Every row comes from one small tree of marks. The marks that hang from a mark follow it in brackets, in alphabetical order. Every link used is in the known rows. Which tree was each row made from?
In the rows, 128 means zero.
Known rows
megalib[vede[vogup[libi zogor]]]: [122  87 151 151 153 136  94 135 151 156 142 134 131 149 184  60 169 151
 190 149 135 117  64 146 154 117 128]
vogup[kudag libi vede]: [ 98 100 200 156 129 144 108 165 140 130  83 110 151 147 164  69 193 166
 173 144  84 147  90  72 135 102 107]
vede[vogup[libi zogor]]: [ 99 100 185 152 148 147 111 136 144 149 110 128 131 138 168  59 168 152
 188 141 115 136  80 120 165 114 118]
vede[megalib]: [102 127 152 145 131 145 117 132 157 133 113 118 122 133 119  85 132 153
 135  85 126 142 128 129 163 119 121]
kudag[vogup[tigoru vede]]: [126 151 161 169 112 148 120  80 123 119 121 104 143 118 147 104 152 161
 159 136 135 162  78  90 118 110 131]
megalib[vede[vogup]]: [135  98 122 137 121 121  86 115 137 164 170 140 116 146 160  80 154 146
 163 141 155 112  83 138 127 127 138]
zogor[vogup[libi tigoru vede]]: [121 111 171 144 171 146 123 129 148 125 101  84 145 147 156  61 172 149
 167 161 105 154  95  91 151 137 114]
vogup[libi tigoru[vazum] vede]: [129 114 160 131 170 161 150 163 138 113  97  93 130 128 152  71 213 155
 171 137 105 133  93  71 163 104 127]
vazum[tigoru[megalib vogup[libi zogor]]]: [109 134 163 116 128 165 131  90 139 151  90 118 169  95 148  77 154 153
 191 142 141 182 116 139 179  76 101]
kudag[vogup[zogor]]: [116 148 185 172 121 144 107  67 127 130 122 121 150 113 147 103 126 155
 163 115 138 164  99 127 147  93 122]
megalib[vede[vogup[kudag libi]]]: [124  92 150 145 134 125  84 144 146 165 143 150 126 163 171  61 172 152
 176 164 134 127  70 115 127 117 131]
libi[vogup[tigoru]]: [155 134 123 137 131 152 119  72 138 125 136 119 115 134 132  96 155 146
 158 141 125 156 102 131 160 147 129]
vazum[tigoru[megalib vogup]]: [122 146 136 102  96 151 122  72 127 157 119 123 153  96 123  97 141 150
 164 134 162 179 137 135 156  87 113]
libi[vogup[kudag tigoru[vazum]]]: [152 130 149 141 132 140 110  91 132 126 130 126 122 141 121  83 174 145
 160 138 132 170 114  92 138 125 128]
vede[vogup]: [117 116 151 137 109 127 101 113 130 163 148 136 114 135 138  84 152 143
 157 129 137 132 104 112 136 125 132]
megalib[vede[vogup[kudag libi tigoru]]]: [128 105 147 150 145 127 103 145 153 160 135 151 120 172 163  58 184 148
 177 175 137 133  53 103 126 129 132]
megalib[vede[vogup[zogor]]]: [127  94 146 157 135 123  84 113 141 156 158 134 130 151 172  71 156 147
 177 127 151 115  73 145 132 119 131]
libi[vogup[vede]]: [138 101 135 144 110 151  87  84 123 120 139  91 136 116 157  89 159 161
 170 122 113 144 111 138 149 126 125]
vede[vogup[libi tigoru[megalib] zogor]]: [ 96 122 173 163 162 152 147 118 154 155  92 133 139 125 164  57 187 156
 196 146 123 146  77  94 151 101 122]
vazum[tigoru[megalib vogup[kudag]]]: [114 147 160 114  91 143 117  77 127 158 110 132 159 108 121  90 147 152
 165 138 157 190 134 112 137  80 107]
tigoru[megalib vazum]: [124 136 138 118 124 131 141 100 125 161 131 129 130  75 113  95 172 157
 149  89 148 128 179  96 152  62 138]
vazum[tigoru]: [134 134 129 105 104 144 117 115 122 135 116 126 145 120 135 103 130 129
 148 130 139 164 115 138 150 135 114]

Which tree is each row?
[110 130 167 160 149 135 140 101 138 156 123 131 134 114 140  68 183 150
 182 110 155 141 106  86 128  90 133] | vede[vogup[tigoru[megalib vazum] zogor]]
[123 130 140 126 118 150 110  70 134 155 126 120 166 106 149  84 143 149
 185 131 171 168 109 155 151  81 112] | vazum[tigoru[megalib[vede] vogup[zogor]]]
[ 91 145 210 179 171 152 167 131 168 145  48 136 162 141 149  57 198 162
 186 145 103 168  86  61 148  87 103] | vogup[kudag libi tigoru[megalib] zogor]
[117 124 193 167 142 123 106 113 141 134 108  96 152 160 135  67 164 145
 151 143 122 168 104  62 101 134 113] | zogor[vogup[kudag tigoru vede]]
[105 102 173 156 142 134  91 119 142 127 119  77 147 135 141  65 138 153
 150 105 122 152 130 117 133 125 115] | zogor[vogup[vede[megalib]]]
[134 112 159 177 145 162 110  75 139 106 117  83 149 133 164  80 171 156
 188 124 115 152  78 125 148 130 116] | libi[vogup[tigoru vede zogor]]
[117 134 181 157 185 166 160 133 165 123  75 116 139 149 150  70 179 144
 177 150 101 147  72 103 186 123 108] | vogup[libi tigoru zogor]
[144 106 157 166 155 157 112  90 130  99 125  80 146 123 156  75 184 156
 190 112 126 149  94 115 150 114 125] | libi[vogup[tigoru[vazum] vede zogor]]
[103 128 202 180 136 127 116 114 146 149 111 143 137 164 142  65 172 141
 174 136 136 159  69  72 105 123 117] | vede[vogup[kudag tigoru zogor]]
[104 122 224 156 144 152 102 104 156 147 106 118 143 153 133  68 171 161
 177 154 115 168 100  99 185  75  97] | tigoru[vogup[kudag libi zogor]]
[130  89 129 131 137 132  92 142 145 163 154 141 117 149 174  66 168 151
 176 159 137 114  75 140 147 123 136] | megalib[vede[vogup[libi]]]
[121 134 143 134 131 131 138 108 132 162 136 141 116 111 127  77 180 149
 165 124 157 138 117  79 123 100 143] | vede[vogup[tigoru[megalib vazum]]]
[ 64  90 238 199 162 159 110 180 164 111  51  93 176 153 173  40 185 176
 193 102  84 154  78  86 143  89  91] | vogup[kudag libi vede[megalib] zogor]
[108 123 179 151 141 136 125 147 151 154 102 149 120 161 145  58 189 146
 173 173 116 160  68  65 129 129 122] | vede[vogup[kudag libi tigoru]]
[117 151 143 132 159 158 174 121 159 149  82 131 130 116 137  78 186 158
 164 155 110 143 109  89 173 107 123] | vogup[libi tigoru[megalib]]
[140 161 133 149 133 136 134  67 124 144 136 134 136  98 132  98 156 160
 161 126 166 156 111 102 125  81 149] | kudag[vogup[tigoru[megalib[vede] vazum]]]
[ 93 109 225 196 121 133  99 126 136 126  94  97 173 148 158  76 174 160
 173 101 109 146  91  75 109  94  98] | vogup[kudag vede zogor]
[127 108 140 137 124 110 110 115 126 180 153 145 131 104 140  68 186 162
 172 107 170 126 142  95 112  63 148] | tigoru[megalib[vede[vogup[kudag]]] vazum]
[112 129 215 164 190 146 150 156 157 123  71 128 145 159 138  58 207 146
 179 141 107 163  87  57 157  96 107] | vogup[kudag libi tigoru[vazum] zogor]
[128 123 188 133 177 128 124 138 149 136 101 120 137 155 125  55 179 138
 155 162 116 177 119  67 147 122 117] | zogor[vogup[kudag libi tigoru[vazum]]]
[113 155 167 170 151 147 165  83 154 142  91 121 150 119 133  87 169 154
 165 109 134 144 106  95 145  99 116] | vogup[tigoru[megalib] zogor]
[ 97 104 182 141 142 168 101 125 153 129 117  85 131 133 138  66 171 176
 173 131 114 150 107 117 188  84 112] | tigoru[vogup[libi vede[megalib]]]
[116 132 187 174 118 134 126 127 140 128  97 109 143 163 135  84 186 153
 153 134 117 152  82  48  94 122 114] | vogup[kudag tigoru vede]
